Each row was made from one walk, in order. Every step used is in the known rows, and no mark comes twice. Write each row's walk.
Known rows
L-G-F-Y-Q-C: [-0.03 -0.13 -0.16  0.05  0.15  0.04  0.49  0.28  0.05 -0.17  0.50 -0.32
 -0.27  0.06 -0.27 -0.26 -0.04  0.22  0.21  0.02  0.55 -0.02 -0.03  0.13]
Y-Q-C-L: [ 0.18 -0.48  0.15 -0.22 -0.21 -0.41  0.34  0.08  0.15 -0.06 -0.32  0.12
 -0.53 -0.06  0.12  0.05  0.18 -0.07  0.13 -0.40  0.12  0.02 -0.05  0.30]
Y-Q-G: [ 0.32  0.25 -0.02 -0.05  0.01 -0.38  0.32  0.11  0.33  0.00 -0.23 -0.01
 -0.59  0.22 -0.38  0.38  0.18 -0.04 -0.15 -0.09  0.43 -0.02 -0.08  0.30]
C-Q: [ 0.01 -0.38 -0.37  0.26 -0.01 -0.32 -0.62 -0.12  0.18  0.01 -0.10  0.07
 -0.30 -0.04  0.36  0.15  0.20 -0.09  0.02 -0.01  0.27 -0.02 -0.07  0.30]
Y-Q: [ 0.21  0.15 -0.08  0.00  0.14 -0.29  0.22  0.12  0.31  0.08 -0.22 -0.07
 -0.32  0.07 -0.25  0.15  0.20 -0.16  0.06  0.01  0.47 -0.07 -0.05  0.30]
F-G: [ 0.31 -0.26  0.21  0.04  0.42 -0.20 -0.21  0.16  0.26  0.05 -0.06 -0.10
 -0.19 -0.17 -0.10  0.02  0.24 -0.01  0.22 -0.09  0.28 -0.03 -0.08  0.01]
A-G-L-R: [-0.02  0.25 -0.16  0.05  0.21 -0.23  0.00  0.02  0.29 -0.29  0.11 -0.02
  0.15 -0.02 -0.53  0.32  0.15  0.09  0.10  0.03 -0.45 -0.01  0.08 -0.04]
A-G-L: [ 0.05  0.29 -0.15  0.00  0.24 -0.36 -0.10  0.01  0.29 -0.03  0.31  0.05
 -0.03 -0.15 -0.39  0.38  0.21  0.26  0.14 -0.06  0.05 -0.09  0.03 -0.03]
Q-Y: [ 0.04 -0.34 -0.11  0.24  0.25 -0.43 -0.30  0.24  0.27 -0.01 -0.17 -0.05
  0.31  0.11 -0.09 -0.14  0.30 -0.01 -0.07 -0.17  0.33 -0.19 -0.03  0.19]
F-G-L-R: [ 0.18 -0.14  0.02 -0.23  0.49 -0.06  0.00  0.13  0.29 -0.22 -0.02  0.10
  0.01 -0.06 -0.44  0.04  0.06 -0.08  0.14 -0.01 -0.46  0.11  0.00 -0.01]
F-Y: [ 0.02  0.21 -0.21  0.16  0.29 -0.15 -0.23  0.04  0.44  0.10  0.04 -0.09
 -0.16 -0.14 -0.01 -0.12  0.20 -0.10  0.09  0.16  0.26 -0.27 -0.15 -0.03]
G-L: [-0.09  0.04 -0.19 -0.21  0.32 -0.26 -0.20  0.08  0.31  0.04  0.03  0.12
 -0.13 -0.01 -0.19  0.18  0.20 -0.01  0.04 -0.06  0.07 -0.11  0.11  0.35]
Y-Q-C: [ 0.21 -0.24 -0.03 -0.10  0.29 -0.30  0.22  0.27  0.25 -0.05 -0.18 -0.04
 -0.52 -0.08 -0.19  0.12  0.12 -0.11  0.18 -0.24  0.29  0.01  0.00  0.26]
F-C-Q-Y: [ 0.00 -0.09 -0.21  0.29 -0.07 -0.45 -0.57 -0.04  0.13 -0.10 -0.46  0.01
  0.24  0.27  0.20 -0.07  0.19 -0.11 -0.22  0.18  0.24  0.04 -0.11  0.12]
A-G-F-C-L-R: [-0.17  0.18  0.22  0.18 -0.47  0.14 -0.03 -0.19 -0.16 -0.25 -0.42 -0.34
  0.15  0.21 -0.21  0.20  0.30  0.08  0.01  0.15 -0.14  0.07  0.11 -0.16]
F-C-Q-G-L: [ 0.02  0.43 -0.25 -0.23 -0.08 -0.40 -0.42 -0.23  0.18 -0.16 -0.23  0.28
 -0.48  0.24 -0.01  0.42  0.10  0.01 -0.34  0.22 -0.07  0.15 -0.01  0.24]
G-F-Y-Q-C: [ 0.07 -0.07 -0.24  0.05  0.36  0.11  0.35  0.23 -0.02 -0.02  0.18 -0.31
 -0.38 -0.19 -0.33 -0.03  0.04  0.11  0.18 -0.06  0.47 -0.12 -0.15 -0.06]
G-F-Y-Q: [ 0.05  0.27 -0.28  0.20  0.19  0.16  0.31  0.12  0.05  0.14  0.08 -0.28
 -0.17 -0.03 -0.38  0.01  0.07  0.07  0.00  0.21  0.65 -0.22 -0.24 -0.04]
C-Q-G-L-R: [ 0.00 -0.11 -0.46 -0.09 -0.07 -0.28 -0.31 -0.15  0.14 -0.36 -0.13  0.32
 -0.36  0.19 -0.04  0.43  0.07 -0.06 -0.25  0.02 -0.49  0.10 -0.03  0.26]
Q-G: [ 0.12  0.05 -0.04  0.01  0.11 -0.35 -0.26  0.07  0.33 -0.05 -0.21 -0.03
 -0.50  0.14 -0.10  0.27  0.29  0.01 -0.11 -0.16  0.31 -0.04  0.01  0.27]
L-G-F-Y: [-0.22  0.01 -0.25  0.21  0.10  0.16 -0.10  0.12  0.11 -0.05  0.48 -0.34
  0.03  0.12 -0.06 -0.31  0.14  0.24  0.17  0.16  0.56 -0.23  0.02  0.14]
Q-C-L-G-F-Y: [-0.28 -0.62 -0.05 -0.03 -0.26  0.03 -0.03  0.09 -0.05 -0.19  0.38 -0.12
 -0.20  0.00  0.28 -0.41  0.14  0.33  0.25 -0.22  0.26 -0.14  0.02  0.15]

Write each row's walk
[ 0.06 -0.20  0.07 -0.17 -0.39 -0.35  0.54  0.04  0.33 -0.20  0.20  0.09
 -0.34  0.09  0.16 -0.31  0.02  0.11  0.21 -0.17  0.15 -0.02 -0.19  0.17]  F-Y-Q-C-L-G
[-0.25  0.17  0.10  0.08 -0.02  0.16 -0.19  0.11  0.00 -0.09  0.04 -0.42
 -0.01  0.44 -0.18 -0.23  0.22  0.07  0.06  0.24  0.59  0.03  0.29  0.42]  L-G-F-C
[-0.26 -0.23 -0.05  0.06 -0.43  0.08  0.00 -0.04  0.02 -0.04  0.35 -0.14
 -0.02  0.14  0.23 -0.34  0.22  0.28  0.11  0.00  0.44 -0.21 -0.02  0.20]  C-L-G-F-Y
[-0.12 -0.26 -0.28  0.35 -0.05 -0.17 -0.56  0.03 -0.22 -0.08 -0.29 -0.18
  0.30  0.23  0.10 -0.10  0.17  0.09 -0.27  0.16  0.46  0.03 -0.05  0.04]  G-F-C-Q-Y
[ 0.14  0.38  0.22 -0.21 -0.52 -0.08  0.40 -0.11 -0.14 -0.05 -0.57 -0.15
 -0.48  0.39 -0.28  0.32  0.24  0.12 -0.29  0.09  0.49  0.09 -0.06  0.20]  Y-Q-G-F-C-L
[-0.20 -0.33 -0.14  0.13  0.04  0.08 -0.21  0.18 -0.02 -0.05  0.32 -0.32
 -0.08  0.25 -0.09 -0.16  0.21  0.22  0.17 -0.07  0.62 -0.06  0.25  0.47]  L-G-F
[ 0.03 -0.14 -0.13  0.14  0.12 -0.04 -0.24  0.12 -0.08  0.02 -0.05 -0.22
 -0.45  0.12 -0.21  0.28  0.30  0.26 -0.13 -0.15  0.55 -0.07  0.08  0.26]  Q-G-F
[-0.04 -0.03 -0.11  0.37  0.17 -0.03 -0.23  0.12 -0.08  0.06  0.22 -0.41
 -0.02 -0.15 -0.28  0.28  0.33  0.35  0.16 -0.11  0.52 -0.15  0.05 -0.08]  A-G-F
[ 0.18  0.63  0.07 -0.04 -0.06 -0.01  0.31  0.07 -0.03 -0.02 -0.41 -0.36
 -0.50  0.38 -0.57  0.35  0.15  0.05 -0.30  0.24  0.62  0.05  0.01  0.15]  Y-Q-G-F-C
[ 0.05 -0.60 -0.36  0.38  0.03 -0.54 -0.61  0.00  0.11 -0.03 -0.13  0.12
  0.20  0.04  0.33 -0.06  0.21  0.03 -0.13 -0.12  0.28 -0.06 -0.15  0.16]  C-Q-Y
[-0.02  0.17 -0.24  0.19  0.18  0.11 -0.15  0.05  0.08 -0.03  0.14 -0.25
 -0.39  0.03 -0.21  0.12  0.18  0.27 -0.14  0.05  0.46 -0.21 -0.16 -0.07]  Q-G-F-Y
[ 0.07 -0.13 -0.41 -0.12 -0.02 -0.46 -0.44 -0.16  0.17 -0.13  0.10  0.36
 -0.50  0.06  0.06  0.48  0.13  0.14 -0.19 -0.09 -0.02  0.07 -0.07  0.33]  C-Q-G-L
[-0.06 -0.75  0.11 -0.13 -0.21 -0.24 -0.11  0.03  0.17 -0.30 -0.45  0.10
 -0.28 -0.01  0.26 -0.06  0.24 -0.24  0.14 -0.36 -0.52  0.06  0.11  0.26]  Q-C-L-R
[ 0.12  0.17 -0.19  0.27  0.28 -0.03  0.46  0.19 -0.04 -0.07  0.39 -0.39
 -0.26 -0.33 -0.50  0.21  0.03  0.37  0.24 -0.06  0.44 -0.13 -0.22 -0.43]  A-G-F-Y-Q-C
[-0.05 -0.67  0.12 -0.20 -0.40 -0.13  0.42  0.18 -0.16 -0.22  0.15 -0.10
 -0.34  0.19  0.01 -0.12  0.11  0.24  0.21 -0.40  0.49  0.11  0.13  0.47]  Y-Q-C-L-G-F
[-0.24 -0.61  0.06 -0.04 -0.49 -0.04 -0.13  0.02 -0.07 -0.03  0.15 -0.15
 -0.07  0.26  0.23 -0.17  0.31  0.27  0.12 -0.23  0.50 -0.05  0.19  0.52]  C-L-G-F
[ 0.22 -0.12  0.02 -0.28  0.58 -0.21 -0.09  0.15  0.27 -0.02  0.18  0.12
 -0.13 -0.19 -0.27  0.08  0.15  0.11  0.17 -0.07  0.03  0.04 -0.07  0.03]  F-G-L
[ 0.16  0.54 -0.19  0.39  0.15  0.05  0.45  0.04  0.03  0.05  0.34 -0.43
 -0.05 -0.17 -0.57  0.25  0.05  0.34  0.15  0.15  0.60 -0.21 -0.26 -0.44]  A-G-F-Y-Q
[ 0.04 -0.30 -0.08 -0.10 -0.16  0.03  0.43  0.09 -0.10 -0.01  0.01 -0.11
 -0.37 -0.17  0.00 -0.03  0.11  0.12  0.08 -0.18  0.31 -0.10 -0.22 -0.07]  G-F-Y-Q-C-L
[ 0.31  0.59 -0.16  0.03  0.07 -0.29  0.40  0.03  0.40  0.04 -0.05 -0.02
 -0.52  0.11 -0.34  0.25  0.09  0.01 -0.15  0.14  0.37 -0.15 -0.34 -0.03]  F-Y-Q-G
[ 0.02  0.14 -0.17  0.16 -0.08 -0.26 -0.59 -0.20  0.15  0.00 -0.41 -0.02
 -0.26  0.16  0.28  0.09  0.20 -0.27 -0.06  0.30  0.20  0.07 -0.01  0.25]  F-C-Q
[-0.20 -0.30 -0.21  0.36 -0.23 -0.19 -0.43  0.05 -0.20 -0.21  0.04 -0.19
  0.43  0.53  0.11 -0.29  0.12  0.17 -0.18  0.22  0.54  0.07  0.04  0.29]  L-G-F-C-Q-Y
[ 0.24  0.73 -0.30 -0.28  0.15 -0.27  0.56  0.02  0.43 -0.06  0.17  0.17
 -0.45  0.07 -0.56  0.31  0.01  0.09 -0.23  0.14  0.11 -0.12 -0.29 -0.01]  F-Y-Q-G-L
[-0.05 -0.04 -0.26  0.58 -0.10 -0.25 -0.47 -0.05 -0.29 -0.15 -0.08 -0.32
  0.44  0.12 -0.10  0.14  0.21  0.32 -0.17  0.12  0.47  0.06 -0.11 -0.28]  A-G-F-C-Q-Y
[-0.06  0.48  0.07  0.28  0.09  0.02 -0.20 -0.02 -0.06 -0.04 -0.09 -0.49
 -0.04  0.07 -0.40  0.25  0.26  0.22  0.07  0.20  0.48 -0.04  0.13 -0.17]  A-G-F-C
[ 0.02  0.40 -0.25 -0.15 -0.12 -0.24 -0.29 -0.26  0.17 -0.42 -0.40  0.21
 -0.32  0.41 -0.14  0.38  0.08 -0.16 -0.35  0.30 -0.53  0.25  0.01  0.20]  F-C-Q-G-L-R
